Each row was made from one path, in order. Every step used is in the known rows, and no mark comes twice. Write each row's path.
Known rows:
kifel/vegak/pozip/buti/niba: [  0 -17  15  10  12  10  32   5 -10 -17  -4   0  14   2  -7   2  26 -16
 -12   7  22  24  -7 -26  -1 -23  44  11   0]
monuve/pegoz: [  4  20 -13  -1 -11  -5  33  -9 -11 -10   0 -11  42  -1  10   5  -5  -5
   3  -6 -10  -9  -7  -1   1   8 -41 -10  -7]
nuziz/buti/pedi/vegak/kifel/sepot: [  8  24 -70   8   4  -8 -31  16  32  -1  -5  -9 -61   2  -3   8 -13  -4
  -2   5 -52 -11  29  10   4  -1  -1   6   1]
monuve/vegak/vupu/buti/niba: [  3 -29  -1  -7 -10  18 -14  -7 -13  12  -5  15 -12 -18   2   0  32 -11
 -10   5   7 -19 -15  -4  31 -13  10  16  18]
vupu/buti/pedi/vegak/nuziz: [ -4   5 -12   4  27   7 -56  -6  11  10  -1  -9 -24  -2   4   2  -5 -18
  12 -14  21 -16  -2  13  -2   4  -9  -4   6]
vupu/vegak: [  0   6  15  -5 -25  -6  28  -3  -7 -11  19   3   7   3  -1  -5  13  23
  -5  -2   1   7   1  12  -2   8 -11  -4  -7]
niba/buti/pedi/vegak/pozip: [  8  12 -31   8  -4  -2 -35  19   0  13   9 -23  21   5  -7   1  22 -20
  -7  -8  25   3  -4   1 -10  -7   0   1   4]
vupu/vegak/nuziz/buti/monuve: [ -5  18  -3 -19   0   3  13 -20  22   2 -13  20  35   4  -6  -6 -34   8
  11   0   9   9  17   6  -9  28  -8 -11  -6]
pozip/vegak/nuziz/buti: [ -9  -6  24  -1  12   7   3  -8  15  -5  -5   0 -25   5   2   0 -38  -9
   5   6 -19   1  22   5  -4  -1 -17 -11   8]
pedi/vegak/pozip: [ -2  -5  -1  -3   0  -6   7  -5  -3  -1   9 -18 -26   3 -17  -1   2  19
  -3  -5  26   2 -11  -4  -3   5   6   5  -9]
nuziz/buti/monuve/vegak: [ -1  12 -13 -13  -9  -2   3 -12   4   1 -22  14  49  -8  14  -5 -29   6
  17   1  -9  -7  18  -4   7   7  11   2   1]
pedi/vegak: [ -3   0   1  -3   4  -5   2 -14  -7  -7   6 -15 -13  -7   1  -5   3  22
  -4  -3   8  -6  -7   9   0  10  -6   5  -8]
nuziz/buti: [  9   2  -9  -3  -1  -3  28   0  14  -6  -2   1   6   1  16   5 -29  -5
  -9   9  -3  -2   6   5  -3   2 -16  -1   7]
vegak/nuziz: [ -9   0   9  -5 -12  -2  16 -20   7  -4  -7 -11  -8  -1  11   7 -46  -1
   0  -3  10   5 -13   3  -7  20 -37 -17   2]
pozip/vegak/vupu/buti: [  0 -32  50   3   6  10 -12   7 -17  13   7  11 -27 -12 -13  -3  39   2
 -17   8 -11  -8  -5   6   8 -15   2  14  13]
vupu/vegak/nuziz/buti: [ -1   9  -5  -7   0   0   9  -6  27  -3   4   9  -7  15  -1  -1 -37   2
   6   1   4  -1  17  10  -5  15 -11 -15   0]
kifel/vegak/pozip: [ -4  -2   4   8 -16 -12  25   4   4 -11   6 -10 -11   3  -9   4  -9  13
 -11  -3  19  23  -4  -9 -13  -7  15  -1  -4]
pozip/buti: [  2  -9  32   7   2  -1  21   4 -13  -7  -7  -1  34   1  16   1   3  -8
  -3   8   3   4  -9 -10  -4  -5   5   3  -1]
pozip/buti/pedi/vegak/kifel: [  1   9 -18  19   8  -9 -47  23   2  15   0   0 -17   7   1   2  28  -2
   8   1 -31  -5   8  -7  -1 -12  21   1  -9]
nuziz/buti/niba: [ 11  -3 -21  -8   4  14  44 -12  10 -13  -1   7   1  -8  16   6 -11 -19
 -15  10   2  -1   2   1   9  -5 -20   3  13]
pedi/vegak/kifel: [ -6  -1 -34   1 -12 -11 -15  -7   2  11   1  -6 -48  -5 -10   2   2  25
  -5  -2 -19  -5   2   2   3   1   7   5 -11]
pozip/buti/niba/vegak: [ -1 -14  18   0  21  20  46  -2 -38 -17  -1  18  32  -4   8  -9  21 -20
 -11  10  -6  24  -2 -10   8 -18  37  13  -3]
kifel/vegak: [ -4   3   3   8 -10 -11  21  -4   0 -17   1  -6   4  -6  10   1  -6  14
 -13  -2   2  14   0   4  -9  -3   6   0  -3]
vupu/buti/nuziz: [ -2 -17  -9 -12 -11   8  14 -17  -9   4 -14  -2  15 -16  -2   6  10 -21
 -10 -10  12  -1 -13   9  -6   8   6   7  11]
monuve/vegak/pozip/buti: [ -4 -15  24   9 -12  -3  -1  13 -16   2  -6  -6  26  10  -1  -2  -4  -3
  17   3   7  -3  -1 -26   7 -11  37   3  -2]

Write each row's path:
[ -1 -21  52   0 -10  -2   6   4 -14   2  11   4 -31  -7  -9  -4  29  21
 -15   9 -30  -1  -9   6   3  -4 -24   1   3]
pozip/vegak/vupu
[ 14  -6   9   4  -2   1 -24  20   2  17   7  13 -10  -9   6   9  29 -14
 -13   2   0  -9 -22  10   1  -5 -28   2  14]
vegak/vupu/buti/pedi
[  7   7  -8   6  19   4 -40   6  -1   5  10  -8 -13  -9   5  -1  31  -9
   3  -9  14 -16   1  16   2  -9   0  11   4]
vupu/buti/pedi/vegak
[ -1  22  12  -5   5   3  25   3 -22   2  -8  11 101  15 -25  -8  35   0
  19  -5   7  11   4 -22  -6   6  15   0 -23]
vupu/vegak/pozip/buti/monuve/pegoz
[  7  -1 -22 -10  19  17  54  -5  -9 -16   3  22   9  -5   7  -3  -9 -19
 -16  11  -8  19  12   5   9 -11  22   7   5]
nuziz/buti/niba/vegak
[ -4   5 -16   5   9  -5   2  -8  34 -10 -13   1 -11   5  10   5 -58  -7
  -2   2   5   8  15   1 -12   5   5 -11   3]
kifel/vegak/nuziz/buti
[  2 -24  11   0 -14   1 -32   5  -8  20  -6  10  -5  -9   5   0  13   2
  -3   3   1 -24 -12  -1  19  -3   9  11  11]
monuve/vegak/vupu/buti
[  9   7   2   3   8  -9 -36  13   4   9  14  -3 -27  -1  -3   0  33  20
  -5  -1 -17 -12 -20  14  -1  10 -32  -4  -3]
buti/pedi/vegak/vupu
[-19   9  -1 -14 -25   0  -9 -32  -2   3 -29   4  37  -9   8  -4 -46  11
  25 -10   4   1   0  -7   3  28 -12 -14  -5]
buti/monuve/vegak/nuziz
[  2   2  18  16 -14  -6 -27  30 -10   4   0  -4  25  16   5   1  11 -13
  26  -2  -5  -1   2 -20   3 -16  18  -6   3]
monuve/vegak/pozip/buti/pedi
[  4  12 -11   4   3  -8 -18  12   2   1  17 -17 -26   7 -11   2  17  10
   6 -11  13   0  -9   2  -8   3 -13  -3  -5]
buti/pedi/vegak/pozip
[  6  -1 -10   5  17   3 -33  14   1  12  12 -12 -22   2 -14   2  28 -11
   4 -11  33  -7  -6   3  -2 -10  13  12   3]
vupu/buti/pedi/vegak/pozip
[  3 -15  26  -2  -3  16  37   5 -16 -10  14   6  20  13 -16  -4  45  -7
  -4   6  23  20  -6 -17   8 -14  25   7  -3]
vupu/vegak/pozip/buti/niba
[  5   8  11  14  26  -1 -29  16  -7  -3   4  -7  15   4  10  -5  33  -4
   9  -1  -6  -7  -2   1  -3  -6  11   3  -6]
pozip/buti/pedi/vegak
[-13   0   7  -6   2   2  22 -14 -10  -6  -4   5  -2   4   2  -3 -45  -2
   0  -3  -3  22  -3   6 -10  13  -2 -14  -7]
niba/vegak/nuziz
[ -2  13  15   6  11   3 -19   9  21  -4   2   1 -24   9   9   3 -29 -21
  14   1 -31  -1  25  10  -9  -4 -35 -19  12]
pozip/vegak/nuziz/buti/pedi
[ -2   7 -19 -13 -14  -2   8  -4   6   7 -17  10  40  -1  -8  -1 -29   3
  20   2  10   5  12 -17   3   7  20   3   0]
nuziz/buti/monuve/vegak/pozip
[ -3   6 -15  -1 -42 -13  11   5   3   6  15  11 -23   8 -11   2  10  25
  -7  -1 -23  10  10   7   1  -1  -2  -6 -10]
vupu/vegak/kifel
[ -4   3 -18  -5  25   1 -17 -17  28   0  -9  -9 -30   5   1  -1 -46   0
   5   1   8 -14   9   8  -3  17  -8  -4  -2]
pedi/vegak/nuziz/buti
[  2 -10   7  -4   5  -7 -13  -4  -1   9   6  -5 -28  -5 -10  -4  21  33
 -16   4  -3  -9 -25  10   3  15 -12   7  -8]
pedi/vegak/vupu
